Each row comes from the steps of one walk. Every step used is in the known rows, and no mark comes twice. Write the walk behind each row, first mark first.
In the rows, 128 means zero.
Known rows
W, L, Y, F: [126  94 124 112 118 153 165 156 136 134  84 124  29 125  90 111 147  50
 129 119 119 110]
F, W, L: [ 31 120 110 109 104 162 144 160  84 146  70 129 120 141  88 140 140  89
 128 121 114 130]
B, L, W, G, D, F: [144 142 117 122 134 147 146 171 103 170 177 122 138  99 148  96  72 128
 141 122 170 142]
L, B: [103 137 207 138 133 116 178  70 171  99 146 161 152 148 133 130 116 173
 107 156 128  93]
F, B, L, W: [ 83 179 155 122 130 123 137  93 140  88 112 156 167 134  92 131 121 178
 141 103 141 115]
G, Y, F: [194  89 124 156  93 100  89 117 106 108 120  99 129 119 143 151 152 113
 104 151 151 130]
Y, F, W, G, D, L: [128 153  43  99 139 126 105 142 111 160 154  94 120 131 141 124 130  89
 117 151  84 153]
D, F: [181  76 132 155 158 143 124 108 188  90 125 187 109 134 136 136 131 141
 155 124 147 108]
B, L, W: [ 86 162 126 118 115 153 164 138  96 142 120 143 136 105  84 103  85 114
 128 102 176 128]
L, W: [102 126 108 116 117 157 198 110 108 127 153 202 170 141  91 138  93 141
 121  90 175 121]
F, W: [ 51 117 109 125 105 143 134 128  96 121  92 151 176 149 107 164 149 115
 120 124 132 131]
Y, F, W, G: [ 90 137  72 102 150 142  80 143 131 133 152  85 139 136 104 113 140 105
  88 151  98 154]
W, G: [100  99 143 139 166 113 127 155 159 131 160 123 115 101 157 108 143 140
 104 135 110 154]
L, W, G, D, F, B: [160 119 113 116 143 138 167 130 131 144 217 177 189 142 168 137  96 188
 139 114 152 132]
F, B, L: [ 86 163 182 146 136 100 108  92 162  73  85 142 134 113 106 131 156 168
 136 121 119 109]
L, W, G, Y: [138 106 107 118 120 138 156 157  89 150 193 129 184 141 154 133 101 152
 118 110 168 164]
D, F, B: [176 101 152 152 168 128 104  76 217  53 122 190 137 156 134 152 152 191
 169 121 127  98]
G, D, L: [174 117 109 153 101  91 199 107 102 158 112 192  94  94 187 162 133 101
 158 125 124 109]
B, L, W, G, Y: [115 148 124 121 119 136 131 177  81 160 152  85 148 105 133  98  89 121
 126 118 169 160]
G, B, L, Y: [142 115 233 163  82 118 113  96 109 127  60 134 109 111  85 130 130 149
 103 101 150  84]
Y, F, W: [ 94 138  76 110 124 145  99 112 120 116 118 120 140 143  80 135 141 100
  95 143 117 129]
D, L, B: [136 176 130 118 155 114 193  71 177 111 117 163  92 155 139 124 110 129
 167 131  93 116]
W, G, Y, F, B: [166 104 136 143 145  88  63 141 147 110 169  66 141 124 176 127 163 157
 104 157 106 163]
G, B, L: [120 136 234 172  94 113  94  80 111 127  64 137 112  89  75 114 117 174
  87 110 141  84]
D, L, W, G, Y: [165 149  50 102 143 130 175 141 110 153 155 137 119 150 155 128  95 111
 176  96 124 169]
Y, F, W, G, B, L: [ 97 162 115 114 134 139  49 130 111 144 128  60 132 124  80  97 123 125
  76 148  97 142]

Write each row's walk
[110 128 210 157 141 108  79 133 132 150 126  91 112  85 121  87 119 173
  84 128 112 133]	W, G, B, L
[120 189 113 109 144 130 100  83 156  89 133 125 134 132  67 106 119 149
 111 126 123 116]	Y, F, B, L, W
[106 145 180 138 123 104 131 104 161  72  78 137 129 136 116 146 169 145
 153 111 126 109]	F, B, L, Y
[158 102  97 141  81 117  80 129  76 117 113  84 165 144 134 164 157 105
 108 153 145 141]	G, Y, F, W
[160 128 141 141 144  90  51 156 139 118 157  38 129 110 167 110 153 145
 110 160 107 168]	W, G, Y, F, B, L
[ 28 147 147 100 110 161 160 135 105 142  96 119 140 165  99 134 123 118
 124 144 107 115]	F, W, L, B
[153 135 139 133 149  88 176 136 143 170 187 128 112 109 219 120 117 138
 137 156  94 140]	W, G, D, L, B
[130 148 128 130 149 111  93  64 186  67 124 146 124 133  88 130 160 159
 101 138 100 107]	Y, F, B
[108 144 111 110 108 144 119 154 107 130  84  84 104 129  92 121 140  55
 130 125 142 131]	B, L, Y, F, W
[156 145  34  86 154 134 149 144 146 136 113 108  72 171 133 132 144  49
 174 111  82 163]	D, L, Y, F, W, G
[115 126 152 122 129 149 149 115 109 153 182 161 175 137 103 113  84 193
  92  94 151 130]	L, W, G, B
[136 134 133 124 116 131 129 144 131 121  90  96  75 107  97 110 138  59
 127 125 146 123]	B, L, Y, F
[171 106 160 153 154  98 106 154 156 141 175 118 129  93 208 117 133 164
 139 152 118 136]	W, G, D, F, B, L
[106 142 108 104 128 141 107 179 113 142 112  57  99 127 111 103 138  57
 124 133 125 151]	B, L, Y, F, W, G
[ 52 102 109 101  93 168 166 172  83 146  64 128 115 162  98 155 153  64
 148 110 123 128]	F, W, L, Y
[142 115 139 133 150 158  59 142 141 131 125 105 147 146 125 119 113 157
 142 131 124 132]	D, F, W, G, B, L
[162  80 122 147  94 141 158 147  93 161 122 171 130 119 172 164 126 113
 153 142 144  99]	G, D, F, W, L
[105 140 112 115 134 139  61 114 124 135 141  87 144 141  86 115 133 141
  71 145  97 136]	Y, F, W, G, B
[137 166  50  98 142 146 207 102 128 134 122 195 108 150 109 132  90 104
 178  78 130 137]	D, L, W
[181 131 145 153 100  88  64 107 119  86 105  78 138 123 136 143 161 139
 119 152 135 130]	G, Y, F, B, L
[122  95  99 120 141 178 118 149 142 123  98 148 111 157 111 136 126 109
 167 125 127 119]	D, F, W, L
[184 122  66 120  86 110 191 126  84 164 112 156 107 137 173 177 144  60
 166 125 119 119]	G, D, L, Y, F, W
[116 189 110 102 163 126  86 106 165 102 160  99 132 128  86  89 117 155
 106 134 109 138]	Y, F, B, L, W, G
[170  97 112 134 135  93 181 164 125 173 159 133  92 106 218 138 144  96
 152 130 106 151]	W, G, D, L, Y
[148  92 133 135 152 155  71 128 152 123 137 133 160 161 134 135 125 171
 136 130 122 129]	D, F, W, G, B
[ 79 135 198 124 131 140 185 117 153 132 109 138  75 128 107 100 111 132
 120 147 111  92]	W, L, B
[ 80 180 152 116 150 121 123 116 148 100 140 130 164 131 110 114 120 182
 134 110 127 136]	F, B, L, W, G
[175  75 121 154  93 127 151 128 102 146 136 183 164 125 185 179 133 132
 150 142 156 102]	G, D, F, W
[132 161 104 112 125 138 111 170  89 157 166  68 135 106 119  85  86 109
 113 129 160 163]	B, L, W, G, Y, F
[117 118 158 138 107 127 155 153 121 123  76 120  90 107 117 123 144  73
 142 111 157 121]	B, L, Y
[205  83 163 170 114  99 146  89 154 105 142 205 151 116 190 175 147 179
 155 139 142  84]	G, D, F, B
[183  69 141 156 149 110 131 162 148 155 189 143 125  96 213 127 131 147
 127 151 129 136]	W, G, D, F
